Each row was made from one walk, in order. Every step used is in the known rows, and no mark comes twice. Write each row's walk.
In the rows, 128 means zero.
Known rows:
F-K-A-P-W-G: [121 108 162 151 183 103 100 184  87 124  92 117 114  85 169 158 116 156
  94 139 109 143  69  91 170]
K-A: [126 128 124 166 154 144 142 110 124 148 109 127  98 105 148 120 131 127
 117 121 139 123 152 105 140]
W-P: [140 100 151 101 125 144 132 110 102 127  76 107 116 154  72 112 141 114
 121 131 141 101 154 135 147]
P-W-G-F: [157 108 190  97 147 172  75 128 144 122 126 158 153 115 100 122 115 144
 172 112 124 142 105 133 138]
Y-P-A-S-F-K: [129 152 112 132 101 127 175 128 163 166 177  90  78 120 124 148 159  86
  94 132 156  88 163 110  85]
K-A-P-F: [120 142  79 136 185  98 143 141  90 120  84 116 147 114 184 143 125 145
 118 170  87 127 125 153 187]
Y-P-A: [138 136 142 115 109 123 140 106 148 143 127  86  99 118  92 162 138  72
 151 151 138  73 154 100 131]
W-G-F-P-A: [145 139 154  69  55 118  90 153 160  72 172 137 123 161  78 140 148 137
 194 199 120 139 114 140  90]
W-G-F-K-A: [159 115 145 130 142 102  76 154 137 120 132 145  51  88 154 177 159 139
 129 144 121 178 102  97  77]
W-G-F: [178 110 172  92 131 140  66 125 149 116 133 137 105 101 100 119 155 140
 167 120 120 156 117 125  91]
P-W-G: [138 119 197 124 138 166  81 120 118 121 110 139 152 108 109 105 116 128
 141  91 150 117 108 111 173]
K-A-S: [140 135 120 170 149 144 144 131 120 154 159 158 124 116 166  73 122 146
 111  98 160 121 152  99 104]
A-P-W-G: [142 104 192 107 168 134  90 151  86 115  97 110 164 104 118 105 114 159
 126 121 116 115  78 114 179]
A-S-F-P: [112 138  92 133  92 170 200 118 148 141 169 139 130 171  98  56 120 157
 108 124 150 131 178 165 108]
Y-P-F-K-A-S: [143 147  59 172 169  80 152 142 116 140 126 139  95 108 191 182 112  95
 100 125 125 132 150 108 127]
P-F-K-A: [109 150  76 170 148  85 130 122 125 130  94 136  98 120 188 184 151 118
 109 140 117 137 132 118 156]
K-A-S-F-P-W: [ 77 151  96 164 129 208 224 148 129 150 160 177 163 167 142  71  55 154
  98 127 147 131 173 173 162]
Y-P-F-K-A: [118 143  65 166 172  80 149 114 123 135  81 111  66  95 177 224 115  75
 112 150 105 131 143 113 166]
F-K: [125 113 129 164 112  95 126  95 148 140 110 107  81 122 112 149 177 125
 111 118 136 121 123  80 112]
S-F-P-W-G-A: [ 65 126 156 105  95 179 129 124 107 111 107 101 152 127 128 130  96 125
 134 114 124 144 117 165 161]
G-Y-P-F-K-A: [123 143  55 167 179  64 125  99 149 143  92 136 101  96 175 234 100  50
 102 124  93 124 123 136 145]
A-P-F: [136 133  99 112 155  91 124 118 103 112  90 100 169 130 142 130 151 142
 134 154  93 110 115 155 175]
A-P-F-K: [122 128  85 130 148  52 124 125 117 115  83  93 133 133 149 174 174 138
 109 161  85 124  97 130 157]
A-S-F-P-W: [ 90 134 114 140 106 196 212 125 142 142 158 160 183 186 101  58  84 146
 116 113 157 118 165 173 154]
A-S: [155 124 140 149 127 139 133 111 128 146 160 144 141 134 116  63 149 141
 126  82 160 111 145  98  92]
G-F-K-A-S: [153 123  96 162 137 110 135 148 152 157 167 171  95 121 166 142 150 147
 122 126 133 165 128  97  45]
W-P-F-K-A-S: [129 133  74 136 145  96 141 165  81 121 112 151 121 159 167 145 132 130
  87 140 139 133 142 135 132]
F-P-W-G-Y: [114 124 160 118 116 136  93 110 139 100 128 165 192 156  84 114  66 119
 143 106 126 128  86 149 162]

Write each row's walk:
[132 122 112  86 132 128 126 110  92 108  70 118 153 169  97 135 140 111
 132 149 120 105 155 174 183] => W-P-F
[120 160 122 146  73 132 163 131 165 161 195 117 104 149 133 112 196 129
  93 123 174  95 148 120  78] => P-A-S-F-K
[100 121 160 123  96 142  89 154  89  91 150 138 191 140 141  96  83 138
 155  89 140 142  97 112 110] => F-P-W-G-A-S
[111 123 120 157 115 138 165  88 161 164 116  98  66 121 117 131 184 120
  91 115 139 124 146 126 127] => S-F-K
[163 149 145  76  56 116 100 173 152  83 218 160 148 170  92 100 138 154
 185 171 139 149 119 135  50] => W-G-F-P-A-S
[126 133 112 161 118 135 171 112 157 164 160 128  95 133 127  94 177 140
  76  92 159 125 147 118  87] => A-S-F-K
[113 120 170 116 101 153 120 130 121  90 117 145 152 153  86 105  83 142
 149 132 137 132 116 127 174] => F-P-W-G
[118 113 109 171 165  71 147 145 109 140  89  92  75 100 163 158 152 149
  85 154 100 139  98  92 129] => F-K-A-P
[124 146 109 163 153 184 180 124 130 177 161 146 112 112 167  66 136 153
  87  97 159 126 178 141 116] => K-A-S-F
[146 155 151 128  89 128 121 127 145 139 191 134 155 151 118  82 162 131
 143 118 171  85 141 102  85] => P-A-S
[163 139 128  96 174  90  56  95 126 106 106 130 137  91 125 172 104  64
 140  96 108 118 110 154 149] => W-G-Y-P-F
[149 116 126 140 157 112 115  63 152 156 107 124 120 104  93 155 101  61
 129  84 111  99 132 120 126] => G-Y-P
[159  98 184  81 169 142  80 152 114 119 113 132 174 108 109 120 111 163
 164 147  93 142  74 142 142] => A-P-W-G-F
[167  99 182  91 167 163  84 129 143 128 106 139 127  87  93 161  80 100
 174 120 112 137 123 123 140] => Y-P-W-G-F
[110 114 122 120 107 160 164 107 164 118 124 162 167 181  79 134  78 134
 184 163 107 144 132 159 144] => G-F-P-W
[124 127 132  77 149  72  41 142  60  86  84  71 164  84 183 155 156 135
 143 132  78 139  76 139 142] => W-G-A-P-F
[101 120  99 163 166 112 182 146 112 167  94  83  62  99 169 147 156 154
  61 161 103 145 128 134 142] => S-F-K-A-P
[ 80 135  89 133  81 148 176 117 123 134 155 112 145 145 138  91 126 134
 122 110 132 141 157 157  83] => G-A-S-F-P
[ 93 130 150 113 110 194 152 126 128 114 122 131 140 144  87  91  95 149
 122 135 142 128 138 171 189] => S-F-P-W-G
[143 105 178 114 153 142  76 138  82 133 126 118 159  69 155 133  74  88
 150  58 139 122 111  85 113] => Y-P-W-G-A-S
[151 104 178 116 133 129  72 136 151 121 124 150 116 114 115 170 140 135
 155 123 122 154  87 102 117] => P-W-G-F-K
[121 155 116 130  49 119 159 142 150 106 197 137 158 196  96  80 137 140
 147 151 158 104 145 121  87] => F-P-A-S
[104 139 127 102  82 148 120 144 100 108 164 108 130 123 140  81 131 142
 119 103 136 163 133 148  74] => W-G-A-S-F-P
[124 142 116  96  51 124 146 125 180 104 164 133 130 190  76 146 142 124
 197 206 115 130 143 151  96] => G-F-P-A
